Known rows, with every way that one mark hangs from another:
[lubo [sasak [fitisin [bupi [gova gatuz]] rezaz] [zufib fima]]]: [ 32.5  37.3   9.6 -37.5   3.7   5.0   7.6   2.7  24.6  29.9  27.6  18.9
  -3.8 -37.4  -6.0  20.9 -10.8   9.2 -15.0  47.8  -7.6 -25.8]
[fitisin [bupi [gova fima]] rezaz sasak]: [ 29.3  64.6 -18.9 -27.4  -6.0  -3.9  32.8 -56.3  -4.1  13.5   8.4  40.3
 -26.8  13.2 -33.2  51.0  -2.1  -8.4 -40.1   8.1  -9.0 -22.3]
[lubo [sasak [fitisin [bupi [gova fima gatuz]]] zufib]]: [ 37.4  20.1   4.8 -35.1  -1.2  -5.6  -1.6   7.9  20.0 -10.2   8.3   0.3
  -1.3 -21.8   0.5  -6.1 -14.1  16.4  -3.2  23.8  11.5   0.8]
[fitisin bupi]: [  0.3  -4.1 -32.9   8.0 -23.4  22.5  53.7 -14.5 -33.8  28.6  11.7  -8.5
   3.7   1.0  -0.9  12.5  18.6  22.3  21.3 -35.3  33.1  22.5]
[gatuz [gova [fima zufib]]]: [ -8.8   0.2   1.9 -48.1 -25.4  -8.7 -11.7 -20.2 -56.4 -12.8 -18.1 -12.0
  20.6   9.7  -2.6   3.7  31.7  17.5  -7.7  -1.6  -9.8   7.7]
[bupi [fitisin rezaz [sasak zufib]] gova]: [  2.1  19.5  -9.3 -15.7  -5.9   1.7  26.3 -49.3  22.4  15.1   7.4  58.8
 -32.6  22.5  -4.8  23.5 -10.6  -9.2  -9.9   3.8 -51.3 -26.4]
[gatuz [gova [bupi [fitisin rezaz]] [fima [zufib sasak]]]]: [-35.2  -2.8  21.7 -38.3 -16.7 -16.8  -6.8 -34.9 -20.9   1.9  10.0  -6.2
   7.8   7.3  26.5  27.5  -5.8 -12.0 -17.3  11.2   8.8   4.2]
[gova bupi gatuz]: [  3.1 -11.4  21.7   8.6 -16.1   5.7   6.4  20.3 -37.7  -6.4  27.6 -32.6
  22.9   9.0  21.9 -25.8  19.3  45.3  30.1 -28.3  17.8  27.1]
[fima [zufib [sasak [fitisin [bupi gova]]]]]: [ -0.3   6.6  -5.0  -6.7  -2.3   9.1  -5.4 -13.6 -25.3   3.3  -6.4  -0.7
  -5.5   1.4  47.9  26.3  19.2  -6.7  22.3  -6.4  10.3 -18.5]
[sasak [fitisin [bupi [gova gatuz]] rezaz] [zufib fima]]: [ 36.4  25.2  10.2 -21.4  -3.9 -12.0   5.9   6.3  16.2  38.7  31.6  12.0
   8.3 -47.7 -12.4  23.2  17.5   5.6  -6.9  35.2  26.3 -16.5]
[gatuz gova]: [-14.3 -19.0 -11.4 -23.5 -28.6  12.8  18.8 -26.3 -54.9  -7.8  -3.6  -1.5
   7.6  26.2  -1.1  -0.7  31.9  19.0  13.9  -8.4 -34.0  18.5]
[befi [fitisin bupi rezaz sasak]]: [  0.3  15.3 -22.1 -22.6 -13.5  12.0  66.2 -19.4   5.7  71.7  25.4  20.0
 -26.9  26.1 -13.5  45.2 -17.2  -0.4   4.8 -20.5 -11.1 -45.3]
[gova bupi [fima [zufib sasak]] gatuz]: [  8.3   8.9  38.0 -28.1 -11.1 -13.7 -44.6  25.8 -39.3 -25.2  17.0 -34.1
  19.4  -6.0  40.5  -2.9   9.5  30.2   2.0 -11.0  53.7  -4.1]
[gova [bupi fitisin] fima gatuz]: [  4.6 -17.9  40.4  -5.5 -24.2 -16.6  -5.5  10.6 -20.0 -23.0  36.9 -22.5
  15.7  17.7  10.9 -21.5  -9.8  54.9  24.6 -32.4  40.7  32.6]
[sasak [fitisin rezaz] zufib]: [  5.7 -28.9 -19.4 -24.7   4.7  18.8  35.2   8.2  12.8  62.3  19.6 -14.6
 -13.9 -26.9   5.2   9.9   7.9  -9.6  -7.4  12.0 -17.0   6.0]
[rezaz [fitisin bupi sasak]]: [ 14.2  -4.0 -18.1  -1.0 -24.9  21.9  73.8  -5.3  -3.4  38.2  25.0   3.7
  -4.8  70.3  14.0  13.6 -13.8  10.6  14.9 -34.2   1.8 -18.0]
[fitisin [bupi [gova gatuz]] rezaz]: [ 25.9  33.3 -16.8  -4.8  -6.1 -16.2  22.5 -30.8 -20.3   1.9  15.9  18.9
  -9.2   0.5  -7.2  12.2  29.3  20.9  -9.8   3.9  -3.7   7.5]
[gatuz [gova fima]]: [ -3.3  -9.6  -3.0 -44.4 -29.9  -1.6   4.5 -22.8 -58.7 -22.6  -3.3  -2.6
   6.6  20.3 -17.0   4.3  23.2  24.2  -4.2  -1.6 -13.7  21.8]
[rezaz [fitisin [bupi [gova gatuz]] [sasak [zufib fima]]]]: [ 39.3  30.4  12.1 -12.9 -27.7  -9.1  25.1  12.6  12.5  12.8  24.4  31.7
  14.4  39.8   4.0   6.3  -3.4  17.9   6.3   2.6  16.7 -41.9]
[lubo [sasak [fitisin bupi rezaz] [zufib fima]]]: [  9.0  15.6 -12.3 -40.0   1.8  31.8  42.5   4.4  24.0  73.0  31.7   2.9
  -8.9 -47.0  -8.5  37.5 -22.4  -3.7 -18.3  34.4   4.9 -19.3]
[fitisin bupi rezaz sasak]: [ 16.8  35.3 -29.0 -17.3  -9.8  23.5  60.8 -41.5   2.1  58.7  20.6  14.1
 -22.2   8.8 -19.2  47.2  -2.4 -11.4 -22.0  -9.5  -1.1 -26.2]

Rows:
[ -1.4  -2.2 -12.4 -22.5   3.8  17.3  13.4 -11.2 -11.0  47.5  13.9 -16.7
 -14.4 -12.6  41.9  40.1   9.0 -17.9  -0.7   1.4  15.3 -24.7]
[fima [zufib [sasak [fitisin bupi rezaz]]]]
[  6.8  34.0 -16.7  -8.0 -15.4 -13.3  12.0 -26.0 -38.1  -4.7 -14.9  10.1
  11.5  -4.2  -2.5  15.4  27.4  18.8   1.5 -17.4  29.9  12.5]
[fitisin [bupi [gova [fima zufib]]]]
[ 18.4   7.1  -9.5 -14.2 -30.6  20.0  62.1  15.3  13.2  60.8  31.9  13.9
  10.8  30.7   2.2  24.0 -16.3   4.5   3.6 -12.8  32.7 -35.5]
[rezaz [fitisin bupi [sasak [zufib fima]]]]
[ 15.5  23.5  -6.3 -20.6   7.5 -13.1  18.8 -24.0  -6.1  30.0   3.8  -2.1
  -7.0 -12.6   1.0  29.9  14.5  -5.9 -14.3  11.0   0.9   3.9]
[sasak [fitisin [bupi [gova [fima zufib]]] rezaz]]
[  6.9  44.4 -25.2 -28.7  -0.4 -13.4   6.9 -40.5 -24.2   5.9   0.2  25.8
 -19.4 -11.2   6.1  48.6  13.7  -9.8 -35.8  13.6  19.2 -12.0]
[fitisin [bupi [gova [fima [zufib sasak]]]] rezaz]
[-17.4  -7.2  11.8 -23.5 -27.5  -4.0  11.6 -16.8 -49.8 -12.8   4.5 -20.6
  24.2  12.7  -6.6   1.0  14.1  16.6  -1.5  -4.2   9.3  38.4]
[gatuz [gova bupi fima]]
[ 24.5   4.6  21.5 -49.8 -15.0  -9.7 -51.7  17.2 -48.3 -34.7   7.2 -14.7
  -0.2   6.7  29.1   0.2  17.8  38.1  -1.3  -7.4  28.7 -21.5]
[gova [fima [zufib sasak]] gatuz]
[ 12.3  19.5   0.7 -33.2 -23.5  35.0  15.7   2.4 -12.5  36.3  13.4  23.3
   1.4  -7.5 -18.0  27.5   3.1   9.8  -1.1  -5.3   3.4 -43.1]
[fitisin [sasak [zufib fima]]]
[ 30.4  14.5  33.6 -37.7  -2.5 -22.0 -61.0   4.5 -39.1 -58.3  -1.5   2.6
  -6.2  16.2  31.8   0.3  21.6  28.3   9.6   8.6  -9.0 -17.9]
[bupi [gova [fima [zufib [sasak fitisin]]] gatuz]]
[ 15.2  13.6  -0.8  -7.6  -5.4  -7.8   9.9 -12.8 -20.1   6.1  -4.5 -10.0
   6.7  -3.5   8.1  14.7  18.9   9.7  14.7  -9.6  19.0   9.9]
[sasak [fitisin [bupi [gova [fima zufib]]]]]
[ 36.5  12.8  19.6 -49.9  -2.0 -18.9 -31.7   8.2 -10.2   5.7  24.8 -24.2
  -5.2 -16.0  25.2  23.7   6.2  10.6 -16.3  12.5  43.4 -25.1]
[gova [fima [zufib [sasak [fitisin bupi rezaz]]]] gatuz]
[-19.0  -8.6  31.2 -35.8 -13.7  -6.3 -21.0  -6.2 -35.7  -9.4   2.0 -34.0
  21.8   1.5  32.7  16.9   8.0 -10.4   1.5  10.4  16.7   4.8]
[gatuz [gova bupi [fima [zufib [sasak fitisin]]]]]
[ -1.1  -1.0  11.4 -20.2 -29.6  27.8  21.8 -11.9   7.1  33.3  22.7  33.0
  -6.3  10.2  -6.6  24.5 -17.3  18.4  19.1 -19.7   4.1 -34.5]
[bupi [fitisin [sasak [zufib fima]]]]
[ -6.9 -26.5  31.9  18.1 -22.3  -1.1  11.7   8.8 -19.3  -6.7  36.0 -22.1
  16.2  22.1  29.0 -26.3   0.8  50.5  45.3 -39.5  19.3  28.6]
[gova [bupi fitisin] gatuz]
[ 20.6  30.9  -3.8 -15.6 -17.0 -10.0  35.4 -14.0  -8.0   8.9  -1.5  19.1
   2.8  66.0  12.8  16.1  -5.9   5.4  -2.4 -16.6   0.4 -26.0]
[rezaz [fitisin [bupi [gova [fima zufib]]] sasak]]
[ -4.3   5.1  -4.7 -20.0  -7.9 -14.6  15.8 -48.0 -21.3 -17.6  11.7  44.1
 -32.2  31.5 -11.6  18.9  -3.8  26.2 -10.5  -3.5 -38.4  20.1]
[bupi [fitisin rezaz] [gova fima]]
[ -8.9 -22.2   2.4 -22.5  -2.5  26.2  -8.6   6.5 -35.2  14.8   3.1 -19.5
 -10.4   7.2  52.8  17.3  14.4   1.4  23.9 -12.6  -6.4 -20.9]
[fima [zufib [sasak fitisin]]]
[ 34.8  40.3 -10.1 -22.4  -7.6 -28.0   9.4 -28.2 -21.9 -11.2  17.9  18.6
  -9.0  -2.8 -21.1  16.6  20.9  26.0 -26.3   9.8  13.6  11.0]
[fitisin [bupi [gova fima gatuz]] rezaz]
[ -7.4   6.7  12.3 -22.1 -10.1   1.0  33.7 -18.9  26.7  41.4  28.8   5.2
  -6.6  -2.7  -8.1  24.7 -35.5  -5.3 -23.4  -7.0  23.3  -0.1]
[gova [bupi [fitisin rezaz [sasak zufib]]] fima]
[  9.6 -12.4 -21.7  -6.0  -1.6  18.2  56.9 -15.7  -2.3  60.9  30.1 -18.6
 -14.0  -7.4   0.4  27.3   7.5  -0.7   4.5  -5.9   3.3  13.8]
[sasak [fitisin bupi rezaz]]
[ 29.8  38.2   2.6 -13.5 -16.2 -29.7 -16.3 -11.2 -33.9 -27.8  -7.7   2.5
  19.5  -2.3   1.3  -1.5  32.6  35.3   4.0 -12.6  36.1   5.6]
[fitisin [bupi [gova [fima zufib] gatuz]]]
[ 13.4 -15.8 -30.8 -12.2   1.1  12.1  56.4  -1.1  27.9  80.3  22.8 -17.2
  -5.8 -43.3  -0.1  22.0   5.7 -18.3  -8.1   9.4  26.4   7.9]
[sasak [fitisin bupi rezaz] zufib]
[ 30.8  15.8  13.7 -25.0 -16.1 -19.5 -29.6  -5.3 -52.9 -63.2   2.5  17.5
  -3.4  27.8  -7.6 -16.4  29.4  55.0   7.0  -6.6 -17.1  15.0]
[bupi [gova fima gatuz]]
[ 31.4  23.1  28.0 -47.4   8.0 -27.1 -53.5  -5.3 -28.1 -39.3   6.3   9.0
 -19.0   8.9  25.2  12.1  19.0  15.0 -14.6  26.3 -21.9 -23.0]
[bupi [gova [fima [zufib [sasak [fitisin rezaz]]]] gatuz]]
[ 29.0  22.4  -9.2 -29.1  10.6   1.4  18.2  -4.4  32.8  21.5  16.1   7.1
 -13.4 -26.3   6.0   4.7  -9.1   0.2 -14.0  38.0 -19.7  -7.7]
[lubo [sasak [fitisin [bupi [gova gatuz]] rezaz] zufib]]
[ 39.3  15.9  -4.4  -5.2 -21.2 -11.7  34.5   4.9  19.8   7.1  13.7  21.2
   5.8  49.5  15.0  -8.0  -2.3   9.7   7.3  -7.8   6.1 -27.1]
[rezaz [fitisin [bupi [gova gatuz]] [sasak zufib]]]
